What can hang from each mark:
zubataf: livuv niral
ligo: zimam zubataf
kipe: ligo zimam
livuv: ligo zimam zubataf
niral: zimam
zimam: ligo livuv niral

Every row comes from one small tree of marks. The marks that hang from a mark follow it in brackets, in alphabetical order. Every link used is in the known rows. Which tree was each row made from?
Known rows:
zimam{livuv{ligo{zubataf}} niral}: [-1.802  0.768  0.242 -2.071  1.645 -1.649 -0.993  0.509 -2.328  3.179
  3.342  1.048 -4.473  2.333 -4.757  0.446  2.225  4.585 -0.836]
kipe{ligo zimam{livuv niral}}: [-2.571  3.316  3.434 -1.655 -0.078 -3.410 -0.376 -1.755 -2.393  6.242
  1.590  1.178  0.762  2.720 -7.911  2.241  1.672  2.476 -0.440]
zubataf{niral}: [-1.307  0.416 -0.723  0.404 -1.101 -0.610  0.062 -2.322 -1.328 -0.438
  0.396  1.326 -1.741  0.540 -1.285 -1.870  2.552 -2.592 -0.320]
zubataf{livuv{zimam}}: [-0.787  0.868  3.371  0.669 -0.295 -1.430 -0.599 -0.956  0.697  1.777
  0.867 -0.120 -0.782  0.605 -5.295  2.597  3.453 -0.259 -1.837]
niral{zimam{ligo livuv}}: [-2.706  0.157  0.759  0.858 -1.755  2.284 -0.035  2.462  0.201  5.793
  0.195 -3.783 -0.094  2.486 -4.469  1.983 -1.136  2.203  1.622]
kipe{ligo zimam}: [-0.953  2.188  2.273 -1.727 -0.073 -1.542 -0.208 -1.364 -0.774  5.254
  0.491 -0.286  2.146  2.163 -5.212  3.542 -1.426  1.383  0.469]
niral{zimam}: [-2.617 -0.191 -0.186  1.283 -1.232  2.429 -0.521  1.570  0.713  3.600
  0.438  0.485  0.631 -1.212 -3.011  0.991 -1.120 -1.180  0.464]
niral{zimam{ligo}}: [-2.030 -0.034 -0.827  0.811 -1.644  2.322 -0.719  2.139  1.338  4.610
  0.730 -2.423  0.823  0.914 -2.273  1.830 -2.258  0.188  1.327]
zubataf{niral{zimam{ligo}}}: [-3.207  0.384 -1.496  1.130 -2.418  1.310 -0.786 -0.263  0.051  3.913
  0.924 -0.850 -1.257  1.194 -3.240 -0.289  0.535 -2.391  0.767]
niral{zimam{livuv}}: [-3.618  0.280  1.370  1.171 -1.236  2.165  0.213  1.727 -0.408  4.736
 -0.130 -0.775 -0.027  0.418 -5.297  1.057 -0.234  0.898  0.775]
ligo{zimam{niral} zubataf{livuv}}: [-4.020 -0.686  1.814 -0.468 -0.766 -3.471 -2.539 -2.502 -2.813  1.519
  2.643  6.991 -3.407  3.332 -7.442  0.795  1.537  1.988 -2.947]
ligo{zubataf{livuv niral}}: [-2.569 -0.962 -0.461 -0.389 -2.622 -1.717 -1.406 -3.430 -2.284  1.125
  0.437  2.575 -2.959  4.055 -5.142 -0.139  2.768 -1.777 -1.866]
zimam{livuv{zubataf} niral}: [-2.497  0.916  1.327 -1.285  2.156 -4.463  0.884  0.554 -1.544  3.709
  1.875  1.768 -3.903 -0.207 -2.910 -0.075  4.933  2.538 -1.029]
ligo{zimam zubataf}: [-3.459 -1.478  0.590 -1.312  0.441 -1.669 -1.629 -1.142 -2.852  1.525
  1.701  4.979 -3.432  2.242 -4.304  2.221 -2.340  3.837 -0.273]
kipe{ligo{zubataf} zimam}: [-2.312  0.846  0.666 -2.998 -0.330 -2.425 -1.551 -1.746 -2.136  6.237
  1.092  1.891  0.302  3.442 -6.526  4.846 -2.945  3.027  0.307]
ligo{zimam zubataf{niral}}: [-4.637 -1.165  0.094 -0.855 -0.464 -2.308 -1.566 -3.200 -4.089  0.983
  2.051  6.070 -5.158  2.796 -5.459  0.451 -0.118  1.547 -0.582]
zimam{ligo niral}: [ 0.079  0.674 -1.063 -0.405 -0.318 -1.890 -1.129  0.072  0.186  0.982
  2.316 -0.176 -0.746  1.112  0.360 -1.004  0.996  0.416 -0.306]
livuv{zubataf}: [-0.817 -0.360 -0.009 -1.562  2.227 -2.743  1.080  1.235  0.151  2.974
  0.640  0.034 -2.358 -0.757  0.146  1.730  1.779  1.231 -0.159]
ligo{zimam}: [-2.083 -0.026  2.026  0.293  0.789 -0.853 -0.182 -0.562 -1.155  0.235
  0.780  2.575 -1.308  1.008 -2.894  1.014 -0.764  2.119 -0.088]
kipe{ligo}: [ 0.148  1.286 -0.790 -0.645  0.299  1.640  0.014  0.646 -0.795  3.124
 -0.140 -1.988  1.070  2.735 -0.174  2.535 -0.770  0.968  1.096]

Write each row's tree:
[-3.022 -1.368 -0.832  0.268 -2.966  1.629 -1.834  0.974  0.429  5.851
  0.859 -1.339 -0.353  3.882 -5.404  3.072 -2.028  0.553  0.051] => niral{zimam{ligo{zubataf{livuv}}}}
[-3.588  0.964  3.401  0.377  0.777 -2.708 -0.180 -1.120 -2.763  1.148
  2.094  4.191 -3.003  1.426 -5.607 -0.500  2.220  3.343 -0.944] => ligo{zimam{livuv niral}}
[-3.270 -0.140  0.088 -1.920  1.721 -1.155 -1.117 -1.384 -2.707  2.443
  3.328  2.615 -5.651  3.466 -5.516  1.852  0.174  3.605 -0.273] => livuv{ligo{zimam zubataf{niral}}}
[-3.709 -0.151  0.444 -0.691  0.059  2.557 -0.584  2.561 -0.923  6.819
  1.668 -1.396 -2.517  2.170 -7.031  3.263 -1.103  3.855  0.737] => niral{zimam{livuv{ligo{zubataf}}}}
[-3.249  2.987  3.453 -2.823  2.006 -5.595  0.476 -0.718 -1.945  8.658
  2.100  1.274 -1.331  2.189 -7.972  3.539  2.849  3.734 -0.625] => kipe{ligo zimam{livuv{zubataf} niral}}
[-3.376 -1.308  2.060 -0.482 -0.838 -1.781 -1.639 -1.925 -2.273  1.537
  1.116  4.036 -2.867  4.592 -6.996  2.692 -0.372  2.771 -1.693] => ligo{zimam zubataf{livuv}}
[-0.961  1.541  0.972 -0.345  1.279 -3.122 -1.784  0.033  0.243  2.712
  3.732  0.868 -2.347 -1.252 -2.015  1.653  2.324  1.553 -0.597] => livuv{zimam{ligo niral}}
[-0.940  0.497  1.263 -2.020  3.600 -4.306 -0.067  1.888  1.035  5.678
  2.748 -2.144 -4.359 -0.580 -1.459  5.146  2.031  3.534  0.492] => livuv{zimam{ligo} zubataf}
[-4.322  0.689  0.567  1.516 -2.265  1.262  0.125 -0.960 -1.558  3.702
  0.227  0.672 -1.943  0.839 -6.020 -0.807  2.434 -1.667  0.441] => zubataf{niral{zimam{livuv}}}
[-1.650  0.771  0.736 -1.855  1.830 -4.632  0.426  1.282 -0.794  4.858
  2.219 -1.650 -3.847  2.012 -2.268  0.838  3.691  3.867 -0.180] => zimam{ligo livuv{zubataf} niral}
[-4.695 -1.230 -2.234 -0.017 -2.110  0.484 -1.768 -1.527 -2.223  3.881
  1.319  3.875 -3.017  0.773 -4.880  0.372 -0.400 -1.629  0.072] => ligo{zubataf{niral{zimam}}}
[-1.636  0.715  0.334 -1.308 -0.161 -0.247 -1.608 -0.621 -1.721  5.493
  1.166  0.009 -1.357  4.434 -5.663  5.844  0.478  2.201 -0.521] => kipe{ligo{zubataf{livuv{zimam}}}}
[-3.229  0.510  0.217  1.889 -4.152  1.244 -0.563 -1.296  0.569  3.943
  0.392 -1.894 -0.338  3.923 -6.260 -0.203  2.864 -3.528 -0.722] => zubataf{livuv niral{zimam{ligo}}}
[-5.081 -0.349  1.869 -1.147  0.640 -3.369 -1.710 -1.841 -4.443  2.385
  2.772  6.283 -4.974  2.678 -6.995  0.825  0.665  4.945 -1.108] => ligo{zimam{livuv niral} zubataf}
[-2.271  0.778  0.782 -1.708  2.534 -5.010  0.221 -0.272 -0.238  5.327
  3.046 -0.684 -5.895 -0.256 -2.802  3.515  4.404  1.427  0.247] => livuv{zimam{ligo} zubataf{niral}}
[-2.379  0.247  0.106 -1.992  0.731 -0.228 -0.135 -0.662 -2.704  3.071
  1.885 -1.308 -5.074  3.844 -5.263  1.343  1.896  3.842  0.310] => zimam{livuv{ligo{zubataf{niral}}}}
[-1.257  2.078  2.568  0.041  0.495 -1.040 -0.365 -1.777  0.130  2.593
  2.815 -1.434 -3.738  2.008 -7.212  1.835  6.343 -0.822 -2.001] => zubataf{livuv{ligo zimam} niral}
[-2.664 -0.470 -0.669 -1.434 -1.573 -1.742 -0.830 -1.713 -3.116  3.192
  0.824 -1.716 -4.110  5.500 -4.175  0.803  0.763  3.365  0.786] => zimam{ligo{zubataf{niral}} livuv}
[-0.727  2.206  1.315 -1.020  3.703 -1.906 -1.057  0.960  0.600  2.954
  5.218  1.058 -3.763 -2.231 -3.541  2.236  3.567  2.340 -1.011] => livuv{ligo zimam{niral}}
[-3.100  0.935  1.340 -1.360  2.963 -5.101  0.445 -1.008 -0.998  4.240
  2.621  2.072 -5.917 -2.374 -3.512  2.464  5.379  0.015 -0.640] => livuv{zimam zubataf{niral}}
[-3.897  0.735  0.288  1.060 -2.518  1.204 -0.040 -0.442 -1.144  4.753
  0.622 -2.168 -1.840  2.683 -5.256 -0.012  1.543 -0.384  1.071] => zubataf{niral{zimam{ligo livuv}}}
[-2.042 -0.594  1.695 -0.775 -0.552 -2.067 -1.906 -1.335 -1.138  2.745
  1.499  2.186 -2.727  1.985 -6.132  3.690  1.553  1.419 -1.802] => ligo{zubataf{livuv{zimam}}}
